Every row comes from one small tree of marks. The marks that hang from a mark follow it in brackets, in the order of their numbers. Every link used is in the known rows. Which tree was each row made from?
Known rows:
j225{j108{j592} j201{j668{j731}}}: [ 1.34  1.92  2.02  2.11  2.12  3.63 -2.46 -6.37  0.13 -2.15  0.42  1.99
  3.76 -0.63  1.99 -0.74  1.81 -3.13  2.23  0.51  0.10 -5.51  0.59]
j731{j592{j108 j551}}: [-0.66 -0.15 -2.87 -0.83 -1.67 -0.99  1.00  1.08  3.35  0.59 -1.61  2.09
 -1.93  3.70  1.36 -1.49  1.76 -0.06 -1.71 -1.59  1.03  1.22  1.49]
j551{j592{j108}}: [ 2.20 -0.49 -4.65  1.02 -1.15  0.16  0.74  1.79  4.32  0.87 -1.60  1.03
 -1.37  2.64  3.70  1.19  2.12 -1.15  0.72 -0.47 -2.34 -2.89  1.27]
j731{j592{j108{j225{j201}}}}: [ 0.95  0.31 -0.65  1.78 -2.35  2.72  0.33 -0.85  1.64  2.20 -0.09 -0.04
  0.92  3.48  1.13  1.30 -0.75  0.74 -1.42 -0.74 -1.47 -3.25 -1.99]
j108{j225 j592}: [ 5.23  0.47  0.35  0.90 -1.65  0.53 -0.21 -3.17  3.17 -0.58 -0.06  0.32
  0.95  4.67  3.53  3.39 -1.77  1.11 -0.20 -2.65 -6.45 -2.31  4.66]
j592{j108}: [ 3.08  1.36 -5.45 -1.67 -0.81  1.47  0.50  0.65  6.43  0.29  0.48  1.86
 -2.62 -0.41  3.25 -0.04 -0.96 -2.26 -0.70  0.05 -1.59 -0.26  0.67]
j201{j225{j108}}: [ 2.64  2.32  1.04  1.54 -0.87  2.86  1.31 -1.46  4.34 -1.66  1.43  0.05
 -4.01 -4.16  2.66 -1.15 -3.82 -3.02  1.64 -0.91 -1.65 -0.19  6.64]
j551{j592{j731}}: [ 2.02 -2.10  0.37 -0.88 -0.59 -0.01 -0.41  2.94  2.39  0.73 -1.47  1.76
 -1.66  2.46  2.39 -0.74  2.13 -0.44  2.30 -3.95 -2.53 -2.72  4.92]
j225{j108 j201{j668}}: [ 0.84  4.75  1.44 -0.34  0.59  4.92 -1.31 -3.45  4.34 -1.05  1.27  1.81
  0.74 -4.78  1.02 -0.34  0.86 -2.91  1.13 -0.03  0.56 -5.25  1.36]
j731{j592{j108{j225{j201}} j551}}: [-2.01  1.06  1.42  1.08 -3.11  1.04  2.07 -2.23 -0.17  2.50 -0.40  1.26
 -0.50  4.41  0.16  0.15  0.34  1.66 -2.10 -0.12  1.46 -0.35 -2.24]
j668{j201 j731{j592{j108 j551}}}: [-3.69 -2.55 -3.22  0.71  1.80 -1.24  0.74 -1.05 -0.33 -0.61 -1.17  4.50
  1.29  4.92  0.99 -4.61 -0.82 -1.39 -0.25  0.26  4.46  3.48 -1.34]
j551{j592{j108 j731}}: [ 2.43 -1.94 -2.14 -0.33 -1.27  0.38  0.28  2.06  2.34  1.92 -2.20  1.49
 -2.58  2.69  3.34 -0.33  2.53 -1.12  1.76 -2.18 -1.24 -0.72  0.86]
j225{j108{j592{j551}}}: [ 2.74  2.63  1.89  1.75  0.49  0.17  1.07 -5.20  2.80 -3.00 -0.54  1.61
 -1.68  0.24  3.17 -1.96 -0.85 -1.26 -0.38 -2.28  0.94 -0.66  6.33]
j731{j592}: [ 1.95 -0.61 -2.31 -0.73 -0.78  0.54 -1.37  3.10  5.42 -1.05 -0.63  0.99
 -0.26  2.92  0.99 -0.01  1.02 -0.28 -1.10 -3.53 -2.77 -3.10  5.46]
j668{j201{j225{j108}} j731}: [-0.69 -0.59  1.21  3.21  2.50  1.97  1.09 -3.50  0.72 -3.32  1.45  2.92
 -0.33 -2.83  2.20 -4.21 -6.37 -3.31  2.72  0.96  1.30  1.74  4.25]
j668{j731}: [ 1.84 -0.56 -3.80 -1.24  1.18  1.00 -1.47  0.74  3.45 -1.37  0.71  2.87
 -1.46 -0.30  1.22 -1.58  0.29 -2.18  0.44  0.27 -1.73 -0.77  3.46]
j668{j731{j592{j108{j225}}}}: [ 2.19 -3.34 -1.87  1.02 -0.27  0.86 -0.69  0.70  0.41  2.33 -2.44  0.29
  0.34  5.01  0.68  0.21 -0.60 -0.24 -0.79 -0.57 -1.82  1.25 -0.95]
j551{j592{j108{j225} j731}}: [ 3.10 -2.64  0.73  0.64 -2.10  0.42  0.76  0.73  0.52  4.24 -2.50  0.22
 -1.62  3.72  2.78  1.70  0.54  0.66  1.51 -2.49 -2.71 -0.39  0.48]
j225{j108 j201}: [ 1.20  4.48  0.35  1.21  0.86  4.40  0.20 -2.40  4.15 -2.39  2.54  0.90
 -1.87 -5.74  1.56 -2.02 -1.48 -2.73 -0.06  0.46  1.25 -4.52  2.87]
j592{j108{j225} j551}: [ 1.52  1.41 -1.36 -1.13 -2.53  0.38  2.45 -2.23  2.65  2.66 -0.45  2.25
 -3.11  1.50  1.78  0.16 -1.78  0.70 -1.44  0.00 -0.66  3.17 -0.07]
j225{j108{j592}}: [ 4.76  2.39 -0.06  2.09  1.03  1.65 -0.53 -3.36  4.54 -3.08 -0.50 -0.30
 -0.74 -0.15  4.08 -0.22 -1.46 -2.30 -0.21 -2.52 -1.36 -2.31  6.37]

Write each row's tree:
[ 5.09 -1.09  2.94 -0.07 -1.86  0.73 -0.77 -2.72  1.30  1.05 -0.64  0.86
 -0.21  5.02  3.20  1.59 -1.23  1.09  0.87 -5.44 -4.90 -0.05  4.71]  j108{j225 j592{j731}}
[-1.09 -2.78 -2.51  0.27  2.80  0.05 -1.89  0.57  1.55 -2.44 -0.40  3.57
  3.26  3.38  1.11 -3.17 -1.55 -1.50  0.38 -1.51  0.24 -1.56  2.07]  j668{j201 j731{j592}}
[-0.05 -2.91  1.18  0.05 -1.93  0.36 -2.23  0.78  1.04  0.26 -1.26  1.81
  1.74  3.93 -0.01  0.72  2.56 -1.32  2.68 -1.20 -4.65 -2.01  4.00]  j201{j225 j668{j731{j592}}}
[ 2.74  0.72  5.39 -0.74 -2.28  2.75 -2.32 -5.57 -0.03  1.90  0.63  1.80
  3.54  3.88  1.81  3.25  1.02  0.82  2.46 -3.80 -4.04 -4.34  0.49]  j108{j225{j201{j668}} j592{j731}}
[ 1.37  0.91  1.02 -0.67 -1.91  3.51  0.65 -2.73  1.13  3.30  1.33  1.42
 -1.79 -0.05  1.83  0.82 -1.75 -0.10  0.85 -0.83 -0.56  0.50 -3.16]  j592{j108{j225{j201}} j731}
[ 1.59  0.33  7.28  2.85 -1.76  0.20  2.02 -5.45 -0.74 -1.13 -0.40  1.56
 -3.93  1.17  2.59 -2.50 -2.14 -1.71  2.83 -3.99  0.19  3.17  7.47]  j201{j225{j108{j592{j551 j731}}}}
[ 2.82 -0.67  5.40 -0.56 -1.82 -0.70  0.53 -4.78 -0.54  0.93 -0.76  2.47
 -0.98  4.69  2.01  0.53 -0.66  2.01  0.32 -4.84 -1.82  2.41  4.31]  j108{j225 j592{j551 j731}}
[-1.42  1.36  3.29 -0.60 -2.77  2.30  2.17 -4.07 -0.85  3.45  0.95  2.87
 -2.86  0.69  0.75 -0.72 -0.36  0.87  0.61 -0.64  2.73  2.44 -2.90]  j592{j108{j225{j201}} j551 j731}
[ 1.22 -0.08  1.23 -2.03 -2.48  0.02  1.96 -2.60  0.94  4.02 -1.07  2.82
 -3.79  1.79  1.02 -0.79 -0.93  0.89  0.17 -1.94  1.07  5.25 -0.28]  j592{j108{j225} j551 j731}
[ 2.75  1.82  1.87  1.90 -1.92  2.18 -0.33 -4.85  1.30 -0.64  1.87  0.58
  1.62  3.44  3.44  3.04 -1.49  1.32 -0.37 -0.81 -4.86 -4.84  1.98]  j108{j225{j201} j592}
[-2.22 -2.77  2.86 -0.21 -2.01 -1.26 -0.52 -0.49 -0.65  0.57 -1.27  3.19
  0.79  4.35 -1.23 -1.19  2.52 -0.83  2.21 -0.86 -1.42  0.37  3.78]  j201{j225 j668{j731{j592{j551}}}}
[ 0.09  0.54 -0.62 -3.20 -1.83 -0.19  1.36 -0.76  2.80  1.97 -0.53  3.42
 -4.80  0.07  1.84 -2.79  0.49 -1.47  0.49 -2.07  2.30  4.25  0.44]  j592{j108 j551 j731}
[-0.78  0.69  2.30  1.14  2.12  3.68 -2.70 -1.84  0.59 -0.77 -0.61  1.17
  2.82 -1.25 -1.01 -2.72  2.74 -2.67  0.88  0.23  2.08 -5.83  0.24]  j225{j108 j201{j668{j731{j592}}}}
[ 2.96  1.43  2.62  0.63 -2.15 -1.17  0.65 -4.72  1.15 -0.22 -0.54  2.10
 -0.13  5.63  2.48  1.63 -0.85  1.97 -0.58 -2.35 -3.61  0.19  4.52]  j108{j225 j592{j551}}
[ 1.32  2.86 -0.56 -0.88 -2.66  3.91 -0.55 -3.33  3.05  2.82  0.70  1.76
  1.89  0.80  1.60  3.19  0.84 -0.03  0.52  1.47 -2.34 -2.85 -3.73]  j592{j108{j225{j201{j668}}}}
[-1.46 -0.80 -2.33  0.02 -0.06  2.33 -2.29 -0.41  0.60  1.18 -0.59  1.89
  2.64  2.65  0.22 -0.29  4.29 -2.31  0.85  1.39  0.45 -3.80 -3.94]  j225{j201{j668{j731{j592{j108}}}}}
[ 3.82  1.42  1.82  3.75 -1.48  2.26  0.61 -4.33  3.08 -2.60  0.38 -0.25
 -1.60 -0.03  4.38  0.51 -2.98 -2.63  1.71 -2.00 -3.83 -1.35  7.78]  j201{j225{j108{j592}}}
[ 4.22  0.06  6.26  1.24 -1.46  2.33 -1.10 -4.84  1.65  0.12 -0.86  0.33
  0.18  0.28  2.94  0.90 -0.29 -2.45  4.26 -4.24 -3.30 -0.75  6.84]  j201{j225{j108{j592{j731}}} j668}
[ 1.44 -1.09 -0.28 -1.53 -1.74  0.81 -1.78 -0.84  2.40  0.52  0.96  3.09
  0.47  0.07  0.75  0.50  0.75 -2.23  3.68  0.69 -4.28 -0.78  3.02]  j201{j225 j668{j731}}
[ 0.15  1.08  6.64  0.65 -2.26  0.70  0.42 -5.98 -2.56  1.02  1.15  2.75
 -0.10  3.81  1.75  0.65 -0.10  1.68  0.46 -3.32 -0.62 -0.80  2.09]  j108{j225{j201} j592{j551 j731}}
[ 0.82  1.14  0.40  1.25 -2.93  2.67 -0.14 -2.20  0.68  3.62 -0.66  0.96
  2.42  3.64  1.90  4.55  3.27  1.26  1.57  1.34 -3.46 -6.01 -3.57]  j551{j592{j108{j225{j201{j668}}}}}
[ 1.42  2.16  4.48  3.43 -1.89 -0.16  2.33 -5.66  1.05 -2.50  0.31  1.16
 -2.60  0.83  3.40 -1.19 -3.25 -2.13  1.37 -1.51 -1.20  0.65  7.79]  j201{j225{j108{j592{j551}}}}
[ 1.83  2.42  5.02  2.27 -2.12  0.46  0.92 -6.89  1.30 -1.29 -0.74  1.69
 -0.27  1.48  2.44  0.35 -0.18 -1.88  2.59 -1.76 -2.27 -0.35  6.36]  j201{j225{j108{j592{j551}}} j668}
[ 1.80 -3.17 -1.35 -0.50 -0.98  0.78 -2.05 -0.18  1.06  3.54 -3.39  0.47
  2.91  5.27 -0.60  1.93  2.34 -0.24  0.19 -0.40 -2.64 -0.72 -1.77]  j201{j668{j731{j592{j108{j225}}}}}
[ 4.24  1.52  3.06  2.51 -1.81  1.93 -0.83 -5.47  3.52 -1.73 -0.54  0.46
  0.50  0.66  4.03  1.87 -1.07 -2.19  2.57 -2.04 -4.78 -2.56  6.78]  j201{j225{j108{j592}} j668}
[ 0.22 -0.60 -0.03  0.52 -2.55 -0.77  1.62 -0.73  1.76  2.24 -2.53  1.08
 -1.39  5.38  0.35  0.25 -0.17  2.03 -2.17 -1.51 -0.01  1.61  0.57]  j731{j592{j108{j225} j551}}
[-1.51 -3.88 -0.45  2.16  0.41 -0.30 -0.12  0.62  0.04 -2.37  0.78  2.84
  2.14  3.91  1.28 -2.52 -3.39 -1.53  1.94 -1.23 -1.52  0.08  3.84]  j668{j201{j225} j731{j592}}
[-1.44 -1.74  0.52 -2.23 -0.04 -1.23 -2.29  0.56  0.70  0.29 -2.53  3.64
  1.74  4.31 -1.75 -2.11  4.16 -0.02  0.09 -1.39  0.64 -0.62  2.39]  j201{j668{j731{j592{j551}}}}
[ 1.93 -0.53  2.40 -1.56 -1.24 -1.22 -0.01 -2.63  1.34 -0.74 -0.43  3.32
 -2.03  3.47  2.53 -1.44  1.60 -0.43  1.13 -4.74 -0.74  0.77  5.24]  j108{j592{j551 j731}}
[ 0.33  0.71  1.40 -1.07 -0.36  2.69 -2.19 -3.42  0.34  1.70  0.99  2.86
  2.83  0.44 -0.83  1.52  0.75  0.26  1.63  1.73 -2.54 -4.23 -1.38]  j108{j225{j201{j668{j731}}}}
[ 0.90  0.66 -0.92  2.74 -2.52  2.18  1.40 -1.42  0.64  2.78  0.02  0.25
  0.00  2.95  2.99  3.09  0.89  1.02  0.37  1.34 -2.47 -5.02 -2.50]  j551{j592{j108{j225{j201}}}}
